Every row comes from one small tree of marks. The marks that hang from a mark follow it in brackets, in the order of their numbers. Every link used is in the known rows. Which tree was each row made from?
Known rows
q150{q758{q414}}: [-1.13 -4.61  0.11  0.47 -0.99 -0.33 -1.57 -1.95 -1.21  0.58  1.83  0.95
  2.21 -0.61  1.62  2.15  0.49 -1.43  2.59  1.83  0.17]
q780{q129}: [ 0.56 -1.84  0.47  0.92  0.00 -0.27 -1.79 -1.31 -0.11  1.06  2.03  0.78
  2.20  0.49  1.81  0.03  0.58 -0.49  1.14  1.79 -0.84]
q129{q729{q150 q414{q758}} q780}: [ 0.44 -4.09 -0.04 -0.60 -0.33  1.00 -2.01 -1.45  2.45  2.02  4.07  1.20
  2.72 -0.05  2.65  1.75 -0.72 -1.30  1.63  1.93  3.05]
q150{q758{q414{q18 q729}}}: [-1.55 -3.57 -0.31  1.61  0.99 -0.87 -1.79 -1.83 -0.89  0.95  2.70  1.15
  3.04 -1.31  1.51  3.16  0.26 -2.37  3.55  1.72  1.02]
q129{q729{q150} q780}: [ 0.51 -2.27  0.33 -0.30  0.53  0.65 -1.27 -1.69 -1.09  1.03  2.74  1.15
  2.13  0.26  2.32 -1.80 -0.07 -0.66  1.44  3.23  1.44]
q780{q129{q729{q150{q758} q414}}}: [-0.11 -4.74 -0.33 -0.86 -0.69  0.44 -1.89 -1.13  5.41  2.84  3.35  0.28
  1.46  1.07  1.62  3.96 -0.46 -0.28  0.64  2.34  1.85]
q129{q780}: [ 0.35 -2.14  0.84  0.92  0.16  0.35 -1.51 -1.87 -3.02  0.30  2.33  1.47
  2.09 -0.57  2.30 -2.30  0.40 -1.00  2.11  2.32 -0.58]
q414{q18{q709} q729 q758{q150}}: [ 0.00 -2.58 -1.22  1.49  0.77 -1.16 -2.49 -1.84 -1.02  2.22  3.35  1.34
  5.25 -1.15  1.97  1.34 -0.16 -2.41  3.21  2.09  1.93]
q729{q150{q758}}: [-0.46 -5.08  0.07 -0.26 -0.62 -0.13 -1.38 -1.20  1.96  1.30  1.90  0.38
  2.85  0.26  1.79  0.14  0.09 -0.87  1.57  2.93  0.98]
q780{q129{q729}}: [ 0.74 -1.63  0.34  1.10  0.12 -0.04 -1.57 -1.62 -0.55  1.46  2.37  0.94
  2.07  1.02  1.68  0.40  0.59 -0.63  1.47  2.05 -0.34]
q729{q150 q414{q18 q758}}: [-0.03 -3.37 -0.54 -0.22  0.86  0.04 -2.39 -0.83  4.64  1.80  3.43  0.65
  4.29  0.04  2.28  2.23 -0.78 -0.04  1.71  0.89  3.03]
q129{q729{q150 q414} q780}: [ 0.15 -2.55  0.22 -1.08  0.47  1.18 -1.79 -1.55  1.88  1.38  3.55  1.10
  1.91  0.28  2.47  0.52 -0.63 -0.12  1.17  2.47  2.67]
q709{q18{q821}}: [ 0.04 -2.08 -0.30  1.42 -0.38 -1.21 -2.20 -1.70  0.00 -0.33  2.45 -0.67
  3.13 -0.02  2.38 -0.29  0.04 -0.58  3.43  2.09 -0.70]
q150{q758}: [-0.41 -4.92  0.36  1.13 -0.86 -0.11 -1.33 -1.69 -0.51  0.67  1.64  0.55
  2.74  0.04  1.58  0.08  0.53 -1.28  2.36  2.18 -0.73]
q729{q150 q414}: [-0.10 -2.89 -0.06 -1.30  0.30  0.38 -2.13 -0.92  4.48  0.89  2.81  0.28
  3.13  0.49  2.58  1.77 -0.55  0.28  0.78  1.79  2.73]
q18{q709 q821}: [-0.03 -2.44 -0.04  1.22 -0.75 -0.96 -2.27 -1.46 -1.57  1.03  2.50 -0.24
  4.00 -0.55  2.50  0.33 -0.05  0.10  2.19  1.90 -1.26]
q18{q821}: [ 0.09 -2.39  0.23  1.10 -0.37 -0.88 -1.63 -1.51 -1.47  0.08  2.25 -0.34
  3.56 -0.21  2.79  0.34  0.41 -0.34  3.39  1.50 -1.10]
q758{q414}: [-0.58 -2.10  0.16  0.25 -0.06 -0.32 -1.84 -1.78 -1.84 -0.01  1.95  1.07
  2.69 -0.47  2.02  1.22  0.53 -0.79  2.06  1.42  0.57]
q129{q729{q150{q758}}}: [-0.25 -5.09 -0.14 -0.10 -0.54  0.16 -1.11 -1.52  1.45  1.39  2.24  0.40
  2.63  0.76  1.78  0.54  0.11 -1.00  1.73  3.12  1.49]
q709{q18}: [ 0.06 -2.13  0.00  1.25  0.02 -0.49 -2.06 -1.75  0.50 -0.30  2.02  0.50
  3.06  0.38  1.77 -1.45  0.02 -0.95  1.98  2.46  0.05]
q129{q729{q150{q758}} q780}: [-0.06 -4.86  0.28 -0.02 -0.39  0.63 -0.97 -1.85 -0.74  1.71  2.67  1.02
  1.59  0.06  1.82 -0.81 -0.06 -1.39  1.95  3.57  0.98]
q414{q18{q821} q758{q150}}: [ 0.24 -2.66 -1.01  1.04  0.00 -1.52 -1.91 -1.96 -2.01  1.23  2.98  0.19
  4.53 -0.58  2.42  1.05  0.34 -0.74  5.37  1.07  0.47]
q129{q729{q150 q414{q18{q709}}}}: [-0.17 -1.60 -0.68 -0.41  1.28  0.27 -2.66 -1.19  3.32  2.29  3.70  0.60
  3.86  0.52  1.82  1.62 -1.25  1.36  0.27  2.01  2.91]
q729{q150 q414{q18{q821} q758}}: [-0.06 -3.40 -0.75  0.00  0.42 -0.67 -2.50 -0.82  3.97  1.86  3.90 -0.53
  4.55 -0.37  2.87  3.49 -0.81  0.39  3.27  0.60  2.14]
q729{q150{q758} q414}: [-0.67 -5.46 -0.16 -1.01 -0.61  0.43 -1.95 -1.10  4.99  1.53  2.63  0.07
  2.51  0.25  1.96  2.67 -0.65 -0.27  1.09  2.05  2.13]

Which tree is each row?
[-1.40 -3.71 -0.41  1.28 -0.14 -1.29 -1.80 -1.87 -2.18  0.92  2.70  0.00
  2.75 -1.07  1.81  2.94  0.29 -0.23  4.61  1.15 -0.58]
q150{q758{q414{q18{q821}}}}
[-0.64 -0.68 -0.80 -0.27  1.06 -0.89 -1.83 -2.23 -3.05  0.50  2.11  1.47
  2.98 -0.51  1.63  0.77  0.60  0.00  3.49  1.62  1.94]
q758{q150 q414{q18}}
[ 0.13 -2.83 -0.28  2.01  0.17 -0.61 -2.45 -1.44 -1.14  1.90  2.84  1.08
  4.75 -0.55  1.79 -0.22 -0.23 -0.62  1.97  1.43 -0.07]
q414{q18{q709} q758}
[-0.96 -4.15 -0.70  0.99  0.99 -0.71 -2.19 -1.04  2.01  2.59  2.89  0.63
  4.20 -0.91  1.52  1.15 -0.69 -1.28  1.35  3.26  1.60]
q414{q18{q709} q729{q150{q758}}}
[-0.96 -0.94 -1.22  0.53  1.33 -1.76 -2.06 -2.12 -2.66  0.54  3.15  0.46
  3.75 -1.64  2.56  3.49  0.40 -1.34  5.54  1.47  1.70]
q758{q150 q414{q18{q821} q729}}
[ 0.10 -2.72 -0.24 -1.05  0.43  0.68 -1.97 -1.25  3.80  1.09  3.10  0.48
  2.94  1.07  2.37  1.96 -0.60  0.10  1.02  1.93  3.16]
q129{q729{q150 q414}}
[-0.16 -1.32 -0.29  1.77  0.57 -1.19 -2.41 -1.46 -1.95  1.33  2.89 -0.24
  4.42 -0.66  2.26 -0.18 -0.22  0.92  2.71  1.59 -1.24]
q414{q18{q709 q821}}
[-0.13 -2.65 -0.50  2.56  0.90 -0.88 -2.60 -1.34 -0.29  2.07  3.26  1.24
  5.48 -1.16  2.01  1.29 -0.41 -2.37  2.28  1.60  0.85]
q414{q18{q709} q729 q758}
[ 0.07 -2.81 -0.96 -0.01  0.33 -0.30 -2.34 -1.84  1.58  1.48  3.24  1.10
  4.10 -0.17  2.19  2.41 -0.18 -0.51  3.49  0.61  2.55]
q729{q414{q18 q758{q150}}}
[ 0.10 -4.45 -0.42 -0.82 -0.48  0.28 -2.22 -0.87  5.06  1.55  2.99  0.57
  3.92  0.14  2.53  2.78 -0.64 -0.89  1.25  1.22  2.89]
q729{q150 q414{q758}}
[-0.97 -0.66 -1.24  0.31  1.30 -1.22 -2.55 -2.11 -2.37  1.57  2.97  1.56
  4.00 -1.60  1.71  2.31 -0.07 -1.30  2.86  2.34  2.62]
q758{q150 q414{q18{q709} q729}}
[ 0.70 -3.65 -0.42 -0.65 -0.58  0.35 -2.38 -0.92  5.34  2.91  3.76  0.62
  2.74  0.94  2.22  4.15 -0.58 -0.81  0.70  1.44  2.53]
q780{q129{q729{q150 q414{q758}}}}
[ 0.27 -2.28  0.51  0.32  0.14  1.13 -1.85 -2.04 -0.62  0.84  3.49  1.26
  1.91  0.08  2.40  0.74 -0.26 -0.67  1.88  1.66  1.00]
q129{q729{q414} q780}
[-1.00 -4.49 -0.66 -0.20  0.28 -0.56 -2.14 -1.04  4.11  1.88  3.46 -0.73
  3.23 -0.20  2.30  3.23 -0.75  0.88  3.05  1.40  1.22]
q729{q150{q758} q414{q18{q821}}}
[ 0.69 -1.80 -0.01 -0.28  0.37 -0.01 -1.62 -1.16  1.85  1.93  2.43  0.68
  2.20  1.25  1.91  0.47  0.21 -0.17  0.67  2.82  1.27]
q780{q129{q729{q150}}}
[-0.15 -3.03 -0.47  1.24  0.15 -0.16 -2.99 -1.28  2.06  2.17  3.70  0.95
  4.64 -0.53  1.85  2.12 -0.90 -0.02  1.30  0.60  1.06]
q729{q414{q18{q709} q758}}
[ 0.52 -1.87  0.15  0.33 -0.01  0.48 -2.09 -1.52  2.53  1.71  3.07  0.65
  1.96  1.03  1.90  2.93 -0.02 -0.17  0.94  1.17  0.62]
q780{q129{q729{q414}}}
[ 0.26 -3.75 -0.87  0.79 -0.20 -0.73 -1.75 -1.92 -0.49  1.01  2.61  1.21
  4.39 -0.65  2.50  1.95  0.46 -3.72  3.95  1.98  1.87]
q414{q729 q758{q150}}
[-0.30 -1.56 -0.36  0.61  2.32 -0.70 -1.94 -0.94  1.74  0.95  2.49  0.89
  4.30 -0.29  2.16  0.07 -0.19 -1.10  2.19  2.47  2.52]
q414{q18 q729{q150}}
[-0.29 -1.20 -0.26  2.14  1.62 -0.74 -2.35 -1.41 -0.86  1.41  2.82  1.03
  4.74 -0.83  1.86  0.06 -0.38 -1.25  1.81  2.19  0.68]
q414{q18{q709} q729}
[ 0.06 -2.64 -1.05  1.39  1.12 -1.08 -1.90 -1.88 -0.80  1.27  2.96  1.40
  4.86 -0.74  2.04  1.39  0.36 -2.80  4.36  1.69  2.23]
q414{q18 q729 q758{q150}}
[-1.49 -3.68 -0.64  1.40 -0.60 -1.38 -2.31 -1.83 -2.39  1.78  3.14  0.02
  3.31 -1.58  1.65  2.79 -0.15  0.25  3.35  1.60 -0.76]
q150{q758{q414{q18{q709 q821}}}}
[-1.41 -4.63 -0.16  1.05 -0.35 -0.52 -1.74 -1.79 -0.48  0.67  2.37  1.05
  2.61 -1.26  1.74  3.56  0.34 -3.13  3.09  2.02  0.89]
q150{q758{q414{q729}}}
[-0.06 -3.02 -0.71  1.05  1.56 -0.76 -1.95 -0.87  2.05  1.67  3.07  0.99
  4.99 -0.50  2.26  1.26 -0.28 -2.36  2.72  1.98  2.59]
q414{q18 q729{q150} q758}
[ 0.00 -2.94 -1.29  0.13 -0.01 -0.40 -2.87 -1.80  1.13  2.51  3.56  1.02
  4.59 -0.55  1.94  2.47 -0.69 -0.02  2.28  1.11  2.20]
q729{q414{q18{q709} q758{q150}}}
[-0.91 -4.30 -0.72  1.13  0.95 -1.35 -1.64 -1.07  1.81  1.62  3.00 -0.46
  3.95 -0.83  2.23  2.11 -0.29 -1.43  4.10  2.54  1.01]
q414{q18{q821} q729{q150{q758}}}
[-1.46 -3.90 -0.69 -0.16  0.14 -1.29 -1.88 -1.38  0.12  1.43  2.79 -0.23
  2.87 -0.98  2.03  2.98  0.00  0.32  3.76  1.89  1.16]
q729{q150{q758{q414{q18{q821}}}}}
[-0.84 -4.19 -0.50  0.84  1.33 -0.64 -1.62 -1.09  2.20  1.60  2.56  0.68
  3.71 -0.51  1.66  1.17 -0.21 -1.77  2.65  2.81  2.01]
q414{q18 q729{q150{q758}}}
[ 0.44 -3.87  0.30  0.81 -0.55  1.04 -1.96 -1.99 -0.04  1.48  3.93  1.50
  2.65 -0.19  2.54  1.77 -0.37 -1.82  2.29  1.19  1.19]
q129{q729{q414{q758}} q780}
[-0.94 -4.78 -0.45 -0.67 -0.72 -0.03 -1.34 -1.73  0.67  1.40  2.59  0.79
  2.00  0.13  1.56  2.66  0.13 -1.13  2.09  2.75  2.34]
q129{q729{q150{q758{q414}}}}
[-1.01 -1.03 -0.28  1.38  1.89 -0.80 -2.12 -1.63 -1.65  0.22  2.54  1.41
  3.65 -1.12  1.98  2.23  0.30 -1.74  3.12  1.35  1.56]
q758{q414{q18 q729}}
